Each row comes from the steps of one walk. Every step used is in the known rows, and no mark comes twice. Write the walk behind each row, first mark first.
In the rows, zero is written as 128.
Known rows
burer-mikize-pozo-gade: [136 132 134 122 129 161 123 167 105 161  99 133 205 126 135 122 114 131
 114 117  99 111  87 108 114 105  48  97 180 124  65 131 141  96 148 119
 165 141 111 117  96 158 120  77 100 178 159 136 144 118 107  92 135 127
 142 145]
vapep-tupu-domeg-tonib-mepeki: [ 56  97 149  92  62 141 154 150 160 142 158 136 128 147 157 225 129 163
 141  95 120 154 147 133  85 132 185 152 142 116 154  74 103  43 155  69
 152 130  83 183 178  70 114  97 192  92  93 165 133 196 149 180  94 126
 117 197]
mikize-pozo-mepeki-tonib-domeg: [135 102 204 100  97 150 157 154 173 163 139  98 173 133 154 185 133 152
 107 133 105 124 123 108 166 121 164 162 161 126 102 121 142 109 153 112
 146 142  94 177 147 102  94  56 180 155 199 149 101 206 122 209 112 143
 101 144]
bivoz-pozo-mepeki: [141 117 163 121 163 101 117 160 149 166  98 150 142  68 121 116 142 122
 132 113 136 100  96  81 175 129 111 137 141 136 122 170 129 165 127 139
 148 116 139 131 137 141  98  68 147 146 170 151  86 128 109 130  88 111
  93  99]
leko-pozo-mepeki: [171  99 181 110 146 103 134 170 127 175 112 127 137  64 121 133 153 113
 134 105 119 120 112  73 144 123  94 148 126 136 106 135 128 152 161 124
 142 133 137 108 125 171  87  84 138 161 166 125 124 118  88 130  85 128
  98 125]
tupu-domeg-tonib-mepeki-pozo-bato-bosip: [103 116 175 126 145 110 135 179 101 129 132 143 147 164 158 193 163  87
 140 116 118 116 129  86 127 119 125 128  85 141 112  98 113  79 157  88
 182 107 100 149 169 134 140  94 115  94 106 163 119 162 151 148  48  72
 102 111]
leko-pozo-mikize-burer: [141 116 132 102 137  91 100 163 142 156  97 124 168 140 151 108 132  88
 111 126 145  99  97 110 126 105  15  75 120 133  64 105 141 101 163  94
 153 145  73 143  44 192 145  91 126 156 131 119 136  92 102 114  92 139
 119 112]
tupu-domeg-tonib: [ 94 104 135 127  87 101 138 156 126 141 150 154 117 152 143 184 129 146
 134  97 120 121 165 120 103 111 160 145 125 101 135  95 108 111 124  84
 143 132  74 192 142  79 112 100 148  88  82 154 127 159 121 142 104 126
 126 161]
tupu-vapep: [ 97 120 133 127  94 119 134 138 113 152 139 151 135 146 127 171 114 146
 124 113 147 124 156 117 111 130 153 128 132 138 146 137 129  85 123  90
 134 139 112 176 160 115 117 108 130 124  96 143 138 175 135 143 128 150
 141 150]
moso-leko-pozo: [197 140 141 133 137 103 159 162 122 146 118 134 151  56 157 138 142 134
 147 108 127 157 115  94 101  97  88 132 166 135 107 104 150 115 168 118
 113 159 106 105  99 175 146 134 102 117 152  98 157 128  92 109 133 131
 135 143]
domeg-tonib-mepeki-pozo: [ 71  81 149 107  75 138 133 185 156 133 132 116 139 118 179 144 143 126
 131 109 133 163 125 128 100 158 168 128 152 152  99 107  99 111 116 128
 148  87  97 146 185 121 126  95 174 117 149 121 133 156 142 137 114 105
 118 169]
kofo-moso-leko: [157 169  84 155 167 143 146 144 135 106 129 114 136  58 192 167 143 171
 161  70 131 133  96 107  78  94 112 118 173 121 160 111 189 132 188 143
 104 158 102  97 102 153 159 171  97 117 147 108 127 164  79 113 189 124
 151 172]
kofo-moso-leko-pozo-mikize: [159 115 144 134 158 117 118 173 127 153 112 130 180 101 190 156 157 114
 153  96 131 140  91 110 106  97  34  78 162 126  79 100 144  91 189 112
 144 168  97 116  75 199 146 114  93 150 140 107 150 128 100  81 101 121
 147 139]
mikize-pozo: [152 145 133 128  90 120 150 127 113 137 104 117 157 115 122 111 124 147
 111 103  86  91  93  90 147 121  89 138 136 137 115 114 129 113 123 114
 128 129  77 142 124 137 141  81 128 144 156 135 151 117  94 117 145 132
 112 123]
domeg-tonib-mepeki-pozo-bato: [ 82 100 184 112 112 110 126 170 119 130 124 136 179 153 166 172 156  84
 140 124 135 150 141 101 129 154 137 109 109 144  95 105 108 113 154 105
 165  98  90 163 168 163 128  83 136 133 153 145 136 135 134 133  49 100
 121 125]
bato-pozo: [113 135 188 139 134 117 127 125 148 128 136 122 132 108 112 152 125 130
 133 107 120  91 116 124 139  98 101 142 124 124 139 109 109 109 123 108
 132 115 123 110 140 143 125 124 102 127 117 133 123 124 109 162  94  89
  97 124]
vapep-tupu-domeg-tonib: [ 71  98 141 126  75  88 142 160 122 150 152 164 124 159 146 204 119 156
 131  93 116 121 181 117  84 114 168 144 122 108 151  95 104  90 128  76
 150 126  68 211 149  67 113  84 159  82  68 154 130 183 134 160  94 132
 135 179]
domeg-tupu-vapep: [ 71  99 120 119  65 107 139 146 102 161 150 171 144 145 133 186 114 152
 116  98 149 117 170 117  99 126 164 131 129 132 162 134 122  66 133  67
 126 131 104 207 179 100 117  84 148 112  67 149 142 201 149 164 122 159
 148 174]
leko-pozo-mepeki-tonib: [159  84 185 113 124  99 163 166 141 188 109  98 162 103 150 169 150 120
 134 121 120 153 123  95 173 124 142 131 160 124  88 123 124 146 149 122
 155 145 108 143 151 131 100  85 158 128 176  99 105 165 108 159 109 145
  74 130]
moso-leko: [155 162 109 140 162 122 144 136 131 123 130 123 137  66 167 147 133 157
 153 106 134 129 112 112 107 102 120 122 165 127 149 113 169 134 159 128
 109 142 116 115 111 125 142 165 110 114 145 121 130 144 107 120 164 129
 154 148]
kida-bivoz-pozo: [116 128 132 136 147 101 105 149 132 137  77 155 167 126 113  90  97 104
 121 138 158 135  96 122 158 129  82 109 166 135 106 160 136 115  96 139
 121 144 109 150 123 145 155  85 119 110 162 129 102 108 138  88 117 112
 104 102]
leko-pozo-bivoz-kida: [129 103 169 118 134 111  86 180 162 200 104 142 180 177 154 123 133  86
 133 158 162 147 118 123 120 101  59  97 158  99 125 128 138 139 167  95
 129 148  84 121  68 206 146  80 105 151 134 111 146  90 128 102  79 143
 100  95]
mepeki-pozo-mikize-burer: [108 107 124 106 135  97  88 170 152 148  97 117 169 148 167  95 134  88
 108 127 149  91 100 117 126 121  38  61 118 147  68 120 138 119 142 110
 158 114  71 151  66 176 145  86 140 162 138 118 127 102 116 114  99 131
 126 113]
domeg-tonib-mepeki-pozo-mikize-burer: [ 84  95 130  93 117 107  95 180 160 149 105 114 164 152 180 118 132  97
 112 115 147 101  98 119 117 124  55  73 125 139  68  97 129 102 147 100
 165 114  60 163  82 160 139  82 158 146 131 128 124 111 117 126  93 125
 121 134]
bivoz-pozo-mepeki-tonib-domeg-tupu: [ 90  80 163 103  74 117 148 160 154 169 148 153 175 128 151 184 130 150
 105 116 131 123 143 116 143 114 177 152 161 117 131 136 125  93 149  91
 133 126 101 209 170  88 110  42 191 117 134 155  99 219 153 213  96 144
 118 159]
mepeki-tonib-domeg: [123 105 184 107  96 155 153 142 173 145 152 106 165 158 159 188 126 150
 110 152 123 151 141 139 147 122 181 151 165 123 106 119 139  96 146 115
 139 146 104 178 144  93 113  88 169 133 175 140 104 210 143 206 123 143
 116 149]
tonib-mepeki: [ 96 120 143  92  97 169 142 129 163 128 142 110 132 127 143 173 134 141
 140 120 129 160 110 140 114 147 159 142 144 131 138  99 118  69 156 107
 137 132 125 124 163 115 124 128 171 123 138 145 129 160 144 159 120 122
 113 160]
burer-mikize-pozo: [132 147 143 129 110 105 137 142 112 169  89 119 173 128 127 121 116 150
 100 118  90  99  71 105 139 111  60 126 142 134 111 126 137 108 132 129
 130 152  63 147 107 163 139  87 133 152 165 130 168 112  92  80 146 133
 109 118]
kofo-moso: [131 138  95 149 133 157 131 140 136 103 129 117 127 117 164 157 142 151
 140  77 126 135 106 119  86 116 116 121 141 119 144 125 158 124 170 149
 122 146 107  98 116 166 151 136 108 134 135 108 125 157  91 119 161 121
 123 163]
tupu-domeg: [119 129 140 132 106 118 137 133 137 141 147 149 138 146 119 181 135 140
 124 120 136 123 160 123 107 115 145 129 126 128 150 134 128  90 142  80
 133 131  97 161 139 115 123 103 146 130  99 145 141 166 141 144 106 136
 135 138]
burer-mikize-pozo-bivoz: [132 109 156 137 125 112  85 154 118 177  81 114 191 170 145 108 101 102
 116 128 104  97  85 119 127 118  39  78 161 123  93 118 124  93 157  97
 144 155  69 142  69 194 150  76  98 155 148 136 158 105 104  64 114 126
 111 122]
kofo-moso-leko-pozo-bivoz: [178 106 144 148 145 121 101 176 127 151 102 118 175 116 174 132 125 100
 154 105 132 138 109 111  86 105  53  78 180 121  94 104 142  99 195  95
 130 167  92 105  61 216 163 112  71 134 141 107 149 124  93  83 117 122
 127 154]
vapep-tupu-domeg-tonib-mepeki-pozo-gade: [ 74  80 145 109  91 169 129 202 135 146 137 146 189 133 166 169 129 125
 134 105 130 154 148 120  66 133 134  96 184 140  74 119 107  71 142  95
 184  92 120 141 163 118 108  65 144 150 126 137 125 178 153 148  96 113
 154 198]
nasipez-bosip: [125 150 121 128 142 117 117 143 113 110 120 125 109 141 134 142 112 123
 131 120 112 102 118 123 114 140 134 123 123 130 128 120 144 113 136 121
 125 120 130 105 118 139 135 148 123 117 104 135  85 144 118 141 107 115
  94 131]
kofo-moso-leko-pozo: [198 146 126 145 140 117 161 169 125 134 118 128 151  50 174 153 148 146
 152  83 126 160 105  89  82  91  81 126 173 129 114 103 163 112 187 128
 111 169  98  92  92 197 156 139  90 121 153  90 151 140  77 104 149 125
 131 161]
moso-kofo: [128 145 107 150 142 148 148 141 138 114 131 106 137  81 158 156 152 155
 157 100 121 135 111 108  86 100 119 124 139 119 149 122 156 137 162 142
 120 153 111  97 104 135 151 158  99 123 142 113 125 167 106 116 146 122
 117 154]

Write each row's walk
[ 56  75 157 109  60 124 144 188 156 143 141 130 145 130 176 175 140 137
 128 100 135 162 150 126  81 152 179 127 149 154 114 108  94  84 121 104
 156  85  80 171 195 106 124  79 189 112 128 128 140 186 156 153  97 109
 123 185] => vapep-tupu-domeg-tonib-mepeki-pozo
[104 103 151 128 164 105  80 159 134 154  80 148 193 156 150 110 120  83
 131 133 152 123  87 133 162 120  32  65 155 131  75 139 126  90 126 117
 153 150 105 155  99 164 146  76 112 143 143 134 116 103 144  71  80 113
 126  99] => kida-bivoz-pozo-mikize
[113 132 172 133 160  85 104 145 103 132  84 160 197 159 120 132 123  66
 131 144 150 128 124  94 169 135  77  94 118 130  99 141 135 114 141 111
 144 137  99 163 126 179 150  75  96 131 161 152 115 101 128 100  52 107
 112  76] => kida-bivoz-pozo-bato
[169 144 166 138 156  98 143 160  97 128 113 143 187 105 164 176 160  98
 153 106 130 147 128  73 114 107  75 108 122 128 106 102 152 114 205 107
 137 154  89 125 102 215 150 112  77 135 157 122 149 127  87 110  74 114
 131 120] => kofo-moso-leko-pozo-bato
[ 72 103 146  93  68 152 150 148 163 138 156 130 124 142 155 214 135 155
 145  98 123 155 134 135  97 135 179 152 143 112 144  76 107  59 153  76
 145 134  87 167 173  80 113 107 186  95 103 164 129 179 141 169 104 123
 113 183] => tupu-domeg-tonib-mepeki
[138  97 172 121 134  97 151 158 155 181  99 114 166 108 147 156 139 124
 133 125 130 140 111 100 190 128 153 125 171 124 101 147 124 156 126 134
 157 133 110 159 160 111 106  73 164 119 179 118  77 166 122 159 112 133
  74 112] => bivoz-pozo-mepeki-tonib
[ 92 108 185 114 121 117 125 161 123 127 122 130 183 150 157 162 158  80
 138 131 140 149 137 102 132 155 129 104 108 154  96 116 114 110 159 110
 159  98  99 149 166 177 133  86 133 149 162 141 140 135 139 132  52 102
 123 116] => tonib-mepeki-pozo-bato
[ 94  95 165 121 133 117  73 188 172 192 102 134 183 186 168 113 134  82
 126 161 168 138 123 133 119 118  79  84 157 113 129 142 136 156 146 110
 133 116  84 129  92 194 145  81 120 158 140 112 136  99 144 101  86 135
 109  98] => mepeki-pozo-bivoz-kida
[ 84  83 150 104  63 129 154 149 144 155 161 141 168 151 155 191 124 153
 103 121 127 130 155 135 124 114 184 149 153 115 136 118 124  80 152  86
 125 131  99 207 166  85 118  65 184 113 118 147 115 221 161 214 113 154
 132 176] => mepeki-tonib-domeg-tupu
[ 86  92 152 110  90 147 134 172 158 132 128 111 149 114 166 134 146 121
 127 121 142 166 120 132 105 161 159 120 153 164 102 123 106 105 122 135
 142  85 111 126 184 141 132 104 174 138 161 114 136 153 152 134 116 106
 120 156] => tonib-mepeki-pozo
[ 87  76 162  97  72 125 151 156 145 165 156 137 166 135 153 195 132 150
 105 115 124 122 151 120 131 115 182 154 150 116 136 124 128  91 159  87
 129 127 105 205 168  87 103  55 191 125 127 151 108 222 152 218 101 152
 123 173] => pozo-mepeki-tonib-domeg-tupu
[110 124 148 109 145  98  91 148 156 146 105 117 161 143 145 120 124  98
 113 118 141  66  93 120 137  96  19  79 111 127  88 100 138 101 153  90
 156 129  76 142  58 174 141  95 121 155 118 133 121  96 102 137  86 120
 111 108] => bato-pozo-mikize-burer
[107 116 165 117 133 110  79 173 162 208  88 130 195 193 152 121 119 104
 117 153 144 119  90 125 133  98  43  93 157  99 137 132 146 135 160 101
 131 149  59 136  67 198 146  71 114 164 145 126 151  90 122  84  97 145
  99  89] => burer-mikize-pozo-bivoz-kida
[154 119 168 112 130 114 135 148 124 166 100 113 145  73 116 123 143 137
 121  90  95  76  88  63 168 126  92 151 123 137 122 134 136 149 146 122
 142 121 110 126 133 142  90  62 149 171 178 148 122 121  80 133 110 132
  94 121] => mikize-pozo-mepeki
[ 96  81 166  97  60 124 157 156 142 169 148 134 175 130 151 187 130 157
 100 107 110 108 138 107 138 115 168 158 151 117 130 117 128  86 160  83
 131 129  86 207 166  89 105  38 193 131 139 155 116 219 140 215 108 154
 118 171] => mikize-pozo-mepeki-tonib-domeg-tupu
[129 100 202 104 114 143 147 158 185 161 138 117 172 129 156 182 132 148
 114 145 126 137 124 116 170 122 173 157 171 124 102 137 140 115 145 121
 150 139 109 179 148  99  98  59 177 143 196 151  83 209 134 207 103 132
 101 135] => bivoz-pozo-mepeki-tonib-domeg
[ 68  97 141 110  54 123 143 150 119 160 163 169 150 153 138 202 111 161
 104 106 145 117 173 120  97 123 178 145 136 133 160 132 128  50 141  63
 125 136 100 222 180  92 110  69 161 123  84 164 138 227 152 192 114 160
 156 183] => tonib-domeg-tupu-vapep
[115  74 155 139 126 121  75 175 133 150 103 117 170 161 162  97 119  75
 130 134 139 127 130 134 109 146  93  67 158 143  77 132 108 119 134 107
 147 107 104 131 108 186 148  87 105 147 141 118 136 120 136  88  97 110
 124 134] => mepeki-pozo-bivoz
[ 71  81 172 110 107 119  82 198 186 199 116 137 180 195 176 153 136  95
 133 146 165 147 131 133 106 117 103  96 162 105 137 121 125 126 155  83
 142 119  61 151 111 171 138  64 141 141 125 128 138 124 151 118  73 133
 102 121] => tupu-domeg-tonib-mepeki-pozo-bivoz-kida
[ 78  99 190 114 104 107 128 171 123 135 129 142 182 160 163 188 157  86
 139 121 137 146 155  99 121 149 143 109 108 144 102 105 108  99 158  88
 166  98  80 172 172 159 129  74 144 133 141 152 140 149 138 138  42 101
 124 128] => tupu-domeg-tonib-mepeki-pozo-bato
[ 87  84 169  99  71 115 153 162 140 185 142 133 185 136 152 191 126 157
  93 114 111 114 126 115 135 107 155 151 153 118 128 123 131  85 164  90
 131 139  81 211 159 102 104  41 192 132 142 151 124 216 138 195 110 153
 120 168] => burer-mikize-pozo-mepeki-tonib-domeg-tupu
[ 55  64 170 109 101 117 107 187 150 160 127 135 181 162 193 182 148 112
 135 105 135 142 130 134 102 137 105  77 145 146  86 103  92  61 143  88
 178 109  80 179 149 134 123  67 167 144 117 135 144 168 160 120  59 113
 144 164] => vapep-tupu-domeg-tonib-mepeki-pozo-mikize
[118  97 134 127 130 169 113 189 121 135 120 137 184 118 154 109 133 103
 128 124 135 142 131 120  97 133 102  84 178 145  52 145 123 124 126 131
 170  95 145 104 136 151 114  89 108 169 152 116 122 132 138 117 118 111
 157 155] => mepeki-pozo-gade
[119  99 189 145 140 121  78 145 142 146 114 115 160 154 131 131 109  89
 141 121 127  92 117 134 129 109  66  89 144 116 110 107 105  95 147  79
 144 130 110 119  96 180 142 102  77 137 114 140 126 115 115 122  77  98
  99 126] => bato-pozo-bivoz
[ 73  56 168 123  86 121  91 190 148 160 121 126 175 176 174 158 118  96
 138 113 138 140 147 133  80 147 125  79 162 140 101 107  92  68 149  73
 162 107  75 167 136 151 142  63 142 128 118 137 142 165 152 121  76 114
 122 178] => vapep-tupu-domeg-tonib-mepeki-pozo-bivoz
[129  88 174 121 139  97 142 162 147 183  88 107 172 117 141 152 128 113
 129 129 135 144 108 103 194 131 134 117 171 126  96 146 130 147 124 132
 151 143 104 162 158 115 109  72 161 119 185 111  79 162 123 146 113 135
  69 117] => kida-bivoz-pozo-mepeki-tonib
[107 111 178 131 135  98 118 161 106 127 116 140 183 150 150 140 153  73
 129 136 139 134 147  95 139 148 116  97  99 150  92 132 119 138 145 120
 158  95 105 153 149 184 134  88 114 150 157 133 139 119 128 116  54 105
 130 100] => mepeki-pozo-bato
[111 122 120 107 153  91  80 158 148 150  77 131 179 154 145  89 110  84
 110 133 160  86  83 115 147 112   9  60 130 134  72 127 150 103 139 105
 149 143  69 161  50 174 155  77 129 149 138 131 111  89 117 102  97 132
 113  99] => kida-bivoz-pozo-mikize-burer
[121  92 204 102 117 141 138 162 177 164 125 107 179 138 148 175 119 136
 110 146 131 142 122 117 169 125 156 152 171 126  97 134 148 105 144 121
 143 148 102 182 148 105 102  60 176 144 203 145  85 203 134 194 106 139
  97 137] => kida-bivoz-pozo-mepeki-tonib-domeg
[148  98 174 115 113 105 165 153 140 181 101  90 170 109 146 163 142 136
 125 109  99 121 105  87 188 128 141 133 157 126 100 122 127 148 142 119
 156 136  89 156 156 111 103  70 167 135 182 114 102 163 104 160 126 146
  74 127] => mikize-pozo-mepeki-tonib
[ 67  81 180 108  60 113 150 160 134 183 161 155 160 137 139 227 118 160
 110  96 140 106 166 108 121 115 176 153 143 129 158 127 124  56 145  56
 139 134  98 221 194  92  92  51 167 126  96 160 122 241 140 219  98 152
 127 181] => bato-pozo-mepeki-tonib-domeg-tupu-vapep
[135 144 160 132 182 109 126 147  85 122 123 139 140 159 136 164 154  83
 138 131 115 100 118  89 148 111  99 128  76 135 120 111 132  98 160 105
 169 125 131 124 135 146 143 118  84 103 109 158 114 134 141 138  63  82
 106  86] => pozo-bato-bosip
